What can hang from each mark
J632: J858
J239: J858
J970: J563 J858
J129: J858 J970
J563: J129 J858 J970
J858: J129 J204 J239 J970
J204: J441

Every row comes from one small tree of marks. Brackets hold a mark, then the marks that hang from it, in the order of their numbers. Every link used is in the known rows. Which tree was each row made from?
Known rows
[J970 [J563 [J129 [J858 J204 J239]]]]: [  7.2 -17.7  30.2  15.0  17.7 -20.6  13.6   9.0  14.6   0.4  -4.0  35.1
  13.7 -10.2  33.1  -6.4   7.2 -12.9  -4.8  -4.5 -27.1   5.3  30.7]
[J129 [J858 J239] [J970 J563]]: [ 14.3 -29.3  25.3 -21.7  17.6   0.3  10.2  24.2  13.7 -11.9  11.0  17.1
 -19.1 -16.3  35.1  46.5  -6.1 -20.8  27.5  -8.4  10.0   7.1  15.1]
[J129 [J858 J204 [J970 J563]]]: [  4.4 -17.4   7.5 -16.5   9.1 -10.4  20.2  31.3  17.9   7.6   6.0   4.0
  -1.1   5.7   3.7  19.0 -19.5   3.5  -3.9 -14.0   0.4   1.8 -16.3]
[J204 J441]: [  9.2  10.6  -6.2  10.5   5.4  36.8  -7.4   2.2  -6.9 -11.5 -10.6  20.6
 -16.7 -15.2 -29.6  16.6  -6.3  -8.6  17.5 -13.8   3.7  35.1  -5.9]
[J858 J129 [J204 J441] J239 J970]: [-29.2   5.6 -12.7  15.5   2.3 -13.8  -6.0 -29.9   1.6 -10.8   4.4  -4.5
  14.5   9.3   1.2 -31.6  20.0  12.7 -47.6  10.6 -23.1   4.0 -18.2]
[J970 J563 [J858 [J204 J441]]]: [ 14.6  -4.9  -7.6  -5.0  38.5  13.5   9.3  29.5   7.7   4.8  -5.8  42.0
   7.8  18.8 -38.5  15.5  12.0  -6.7   5.1 -25.4 -19.9  17.4 -26.5]
[J239 [J858 J129 J204 [J970 J563]]]: [  2.0  11.6   4.1   6.3  -5.9  -5.3   4.5  12.0   4.5  16.0 -18.2  -1.9
  -5.4  30.6  -9.9  -7.9  -0.9  27.5  -2.2  -5.1  -5.5 -21.9 -14.2]
[J563 J858 J970]: [ -7.5   6.8   6.6 -16.8 -21.7   8.8 -10.0  12.7 -32.3   1.4  -7.1  -4.2
 -12.6  -4.2  -5.7  30.6  -2.5  -6.6  29.0  -7.6  27.5  -3.2  -1.2]
[J563 [J129 J970] [J858 J239]]: [ -8.2   0.7  15.1  -3.8 -16.2  -7.5 -18.3 -11.8 -42.3  -6.7   8.7  -4.7
 -17.8 -26.5  37.0  19.8   2.2 -29.0   8.1  12.3  13.0   5.2  35.4]
[J632 [J858 J129 J204 J970]]: [ -6.9  12.1 -22.0  -1.6 -21.1  -1.3   7.9 -10.4  21.3  12.0   5.1 -32.5
  16.6   1.4 -18.8 -33.7 -16.5  27.2 -17.8   8.0  -4.1 -16.2  -7.3]
[J632 [J858 J129 J204]]: [ 11.2   9.6 -17.8  13.7  -4.8  12.8   5.3 -13.7  29.8   6.7  -7.8 -12.6
  14.8  -5.4 -24.4 -39.5 -11.3  18.7   3.0   2.2  -7.0  -2.1   0.3]
[J563 [J858 J239] J970]: [-19.3  -8.3  16.3 -22.4 -11.4  -9.8 -13.4   9.3 -31.5 -11.7  -5.3   3.5
   5.4  -4.3  16.5  17.6  20.7  -1.8  12.0   1.0  11.5 -12.4  13.7]
[J239 [J858 J129 [J204 J441] J970]]: [ -6.2  15.0 -14.4   2.3  -1.7   6.3 -19.6 -31.6  -5.9  -0.8  -5.8  -6.3
   9.6  19.1 -37.1 -25.8   8.0   9.5   0.7   1.2  -8.3   9.8 -30.9]
[J563 [J858 J204] J970]: [-10.2   3.7  -3.7 -16.1  -9.2  -7.6  -7.7   2.5 -22.1   6.1  -1.3  -4.6
   3.8   3.0  -5.0   5.8  -4.6  -6.4   8.0 -10.1  21.6   3.5 -17.8]
[J129 [J970 [J858 J204]]]: [ 19.7  -0.7 -18.1 -13.3   5.1  16.3   0.7   9.8  -6.4   4.3  13.2 -10.4
  -8.0  -4.0 -18.1  23.3 -12.5 -20.7  17.7  -0.4  24.9   4.3  -5.2]
[J129 J858]: [ 25.1 -12.5  11.3  -0.1   3.1  31.2   0.9  11.1   4.4 -12.0  -7.1   3.8
  -7.2 -22.3 -15.4  23.3 -11.6 -10.5  41.9  -4.1  13.7  16.5  17.3]
[J239 [J858 [J204 J441]]]: [ 17.0  -0.5  -8.8  -6.3  23.1  22.4 -22.3 -14.6  -0.4  -7.4 -12.4  23.1
  13.5   4.5 -45.9 -12.4   3.0  -7.5  27.0 -17.2  -2.5  38.3 -19.7]
[J129 [J858 J204 J239 J970]]: [ -9.1 -29.1   7.3 -20.6   8.7 -17.7   1.5   0.6   8.1 -15.2  13.7 -10.4
  26.2  -6.2  12.7  -7.4   6.7   3.0 -17.3   8.5  -5.1  -0.7   6.2]
[J858 J129 J204 J970]: [-10.0  21.6 -16.2  26.7 -22.4   0.7   5.5  -8.6   0.5   8.4  -5.0 -26.2
  -9.0   7.3  -5.4 -17.7 -11.7  20.9 -29.9  10.7   4.7 -12.0  -9.0]
[J632 [J858 [J204 J441] J239 J970]]: [-20.9 -16.7 -16.4 -36.2  11.1 -15.9  -4.2 -12.2  18.4 -11.2  20.0  -1.0
  42.4  -4.1 -15.5 -29.2   8.3  12.4 -27.6  -4.0 -23.0  13.2 -16.0]
[J858 J129 J204 J239 [J970 J563]]: [-21.4   3.7   6.2  20.3  -0.3 -26.2  17.3  14.5  11.4   6.4  -7.3   0.6
  -2.0  21.4  29.7 -14.6  11.2  31.0 -50.1   4.8 -20.2 -28.5  -1.3]

Which tree is each row?
[  0.7  18.4  -9.5  13.2 -15.6   6.7   6.9  -3.3  -4.9  11.5  -5.8  -6.7
  10.0  18.2 -24.1  -6.0  12.1   2.4   9.2   7.2   4.9 -26.5  -7.4]
[J563 [J970 [J858 J129 J204]]]
[-16.9  -1.2  -0.7  -8.5 -23.6  -2.4   2.1  -5.4  10.5  -7.1   1.6 -24.8
  17.9  -6.1   2.1 -22.3   9.7  32.7 -14.4  18.5 -13.8 -32.5  22.8]
[J632 [J858 J129 J239 J970]]
[ 23.2 -15.0  -6.2 -13.9   6.9  10.0   0.6  -8.5  13.9  -3.9  19.7 -12.1
 -11.1 -21.7   2.0  19.4 -30.3 -31.0  28.6  -3.2  30.4  28.7  -9.5]
[J129 [J858 J204] J970]
[ 27.3 -14.1  13.9 -16.9   6.8  17.9  13.6  29.2  14.1   0.9   7.4   9.7
 -36.1 -17.0  12.8  58.6 -30.8 -25.4  45.4 -15.9  24.9  16.0  -1.0]
[J129 J858 [J970 J563]]
[-13.4  -0.6  21.0 -13.7 -21.5 -20.2  17.9  26.3   4.5   9.5   3.4  10.4
   7.7 -10.4  23.6   1.9  -1.1  18.0 -16.2   0.0 -25.8 -28.1  38.8]
[J632 [J858 J239 [J970 [J563 J129]]]]
[ 19.6  14.4  -9.9   9.7  -8.8  14.8 -14.8 -27.1   0.1   4.4  -4.5 -16.9
 -15.7   2.0 -10.6  -7.9 -12.1  -8.1  28.9   5.6  24.5   5.1  -7.2]
[J239 [J858 [J129 J970] J204]]
[ -4.5   6.9  -0.7  37.3   5.2  -2.0  -1.1 -16.6   9.4  -7.4 -14.9  -0.3
   8.5   2.2  12.7 -34.8  17.0  17.2 -25.0  13.7 -11.7  -6.4  15.6]
[J858 J129 J204 J239]
[-23.3 -11.1   5.6 -21.8   1.3 -25.9 -11.5  -1.5 -21.5  -4.9   0.1   2.8
  20.4   4.4  17.8  -5.9  19.5  -1.5  -8.3  -2.0   5.8  -5.9  -3.0]
[J563 [J858 J204 J239] J970]
[  1.5  -2.4  -2.0  20.6  16.0   1.7  -1.8  -4.8   0.3  -9.0 -10.4   2.1
  26.2  13.1  -9.4 -26.1  37.2  12.3 -12.8  17.5 -20.5 -22.6  17.5]
[J970 [J858 J129 J204 J239]]
[ 13.6  11.7 -12.0  25.7   4.6  19.5   2.5  -0.4   0.2   5.8 -13.0  -4.6
   9.6  12.2 -31.4 -14.5  13.0   8.4   3.7   9.1  -5.8 -14.6   4.0]
[J970 [J858 J129 J204]]
[-31.2  -1.9   8.1  -4.3 -12.0 -36.1 -11.3  -9.7 -37.0   0.7   6.8 -11.4
  18.1  -3.9  26.8 -19.2  15.3   0.0 -39.7  14.2 -12.0  -8.4  21.7]
[J563 J129 [J858 J204 J239 J970]]
[ 22.7  16.6   0.5   8.2 -19.7  32.5 -16.3 -17.2 -11.8  -1.4  -9.7 -16.3
 -30.9  -5.0 -11.5  16.0 -10.8  -7.8  48.7   6.6  29.7  -0.2   8.3]
[J239 [J858 [J129 J970]]]
[-10.4 -16.0  11.8 -33.9  -4.1 -11.7  17.6  41.5  17.7   0.4   2.6   4.6
   9.8  -0.6  12.0  11.8   1.1  30.4  -9.9  -7.5 -16.0 -25.5  16.2]
[J632 [J858 J239 [J970 J563]]]
[  0.0  14.7  -6.1   7.7 -17.2   4.5  -9.9 -14.6  -6.8   5.7 -12.3 -22.2
   4.3  16.8 -22.0 -22.6   0.0  21.3   1.3   9.0   4.5 -14.3  -6.8]
[J239 [J858 J129 J204 J970]]
[ 10.2  17.9  -7.9  27.6  -3.4   3.5  16.7   4.9  17.0  18.1  -2.6   0.2
 -38.1   6.8  18.4  12.6 -26.3  -4.2  -4.1  -6.9  13.3   1.4 -16.1]
[J858 [J129 [J970 J563]] J204]
[-13.2  -8.8  11.8  13.6  24.5 -22.3  -1.8   9.7  -1.2   0.8 -18.3  14.9
   7.6  20.1  26.2 -17.4  26.6  17.2 -22.7  -3.6 -23.8 -13.3  -0.6]
[J970 [J563 [J858 J129 J204 J239]]]
[  4.0  -4.0  19.4  15.1  16.7 -16.1  13.9  28.1  -6.4   8.9  -8.9  37.4
  15.4   8.5  12.2  -3.4  26.0  -1.6 -15.3  -1.4 -33.2 -18.0  35.3]
[J970 [J563 J129] [J858 J204 J239]]
[  9.8   3.6  16.4 -20.0  -9.9  12.6   3.7  42.4 -10.5   6.0 -16.8   9.6
 -19.3  14.1 -14.1  33.8  -8.2  19.8  24.9 -14.3   9.3 -14.0   3.5]
[J239 [J858 [J970 J563]]]
[-17.5  20.3 -22.6  21.1  -7.2   4.0  -2.5 -25.3   1.2   1.9   1.0 -10.6
  -2.5   8.4 -20.1 -20.3  -4.1   8.0 -31.4   2.4  -8.8  13.3 -31.7]
[J858 J129 [J204 J441] J970]
[ -0.6   2.7 -12.1 -22.2   5.8   7.5 -18.0 -11.3  -9.2  -3.8  -0.7   2.9
  14.1  10.4 -40.9  -7.3  -0.1   1.1   6.8 -10.3   0.3  23.9 -29.0]
[J239 [J858 [J204 J441] J970]]
[ 13.6   8.4 -14.2   0.6  -2.0   0.0  18.7   3.6  38.5  20.4   8.5  -7.5
 -13.0   0.0   3.9  -4.4 -30.3   3.8   7.6  -9.8   3.8  -3.8 -16.7]
[J632 [J858 [J129 [J970 J563]] J204]]
[ -3.7 -15.9  17.2 -25.1  13.9  -9.2  -3.9  29.5 -18.7  -6.4   3.0  10.3
 -25.2  -4.1  37.4  43.0   2.7 -11.5   9.8  -9.5  11.3  -0.4   5.8]
[J129 [J970 [J563 [J858 J239]]]]
[  4.2   4.3  16.0   3.3 -31.4   8.4   3.2  -1.1 -15.9   0.9   6.5 -10.4
  -9.7 -25.1   1.5  18.8 -17.7 -14.1  13.6  10.8   6.1   0.6  29.0]
[J563 [J129 [J858 J970]]]
[ 20.0  -0.8   2.4   6.6 -12.2   2.7   0.7 -24.1   1.7   6.2  20.5  -6.8
 -12.0 -30.1  13.4  10.2 -32.1 -44.6  21.0   3.9  20.2  27.0  11.9]
[J563 [J129 [J858 J204] J970]]
[-11.4  -2.5   5.8  -2.1  -4.2 -24.6 -16.7 -22.4 -30.3  -0.5  14.7  -6.5
  -2.2 -19.2  37.9  -3.7   1.8 -29.9 -12.4   9.5   6.2  11.3  20.3]
[J563 [J129 J970] [J858 J204 J239]]
[  4.3  17.1 -14.8  22.5  12.0   6.3   7.6 -11.0  18.8  10.3   4.4  15.4
 -32.6   7.3   2.7   9.2 -19.2 -16.4  -6.6 -16.6   0.7  26.6 -41.3]
[J858 [J129 [J970 J563]] [J204 J441]]
[ -5.3  -4.0  -9.3  14.9  30.9   3.9  -9.9 -21.6   1.3 -15.1  -3.0  17.8
  33.3  14.2 -24.7 -30.5  44.5  -0.1 -14.7   7.9 -34.1   1.5  -4.7]
[J970 [J858 J129 [J204 J441] J239]]
[ 13.0 -26.6  14.2 -20.9   5.5   9.5  -5.9  -2.9   3.3 -23.6  16.4  -3.5
  -9.1 -28.8  22.9  30.8  -3.7 -26.4  31.7   6.2  19.9  13.8  21.0]
[J129 [J858 J239] J970]
[ 21.7  -3.1  -7.8 -14.1  16.0   6.7  15.7  36.5   4.8  14.9   8.4  11.0
 -17.7   8.5  -5.1  37.7 -12.7 -15.1  14.9 -15.1  14.5  -2.9 -12.0]
[J129 [J970 J563 [J858 J204]]]
[ -9.7   4.4 -15.4  17.7  11.0  -2.4 -10.8 -42.8   7.8 -11.5  11.6   1.1
  -5.1  -3.9  13.3 -17.8   6.3 -17.2 -19.6   6.7  -4.3  24.4 -17.9]
[J858 [J129 J970] [J204 J441] J239]
[-22.1   6.0  -4.1  21.0 -11.6 -16.8   2.0 -13.2   1.0  -3.7  -3.0 -19.8
   8.3   8.0  16.4 -29.5  12.6  25.6 -46.6  19.4 -10.9 -21.0   6.6]
[J858 J129 J204 J239 J970]
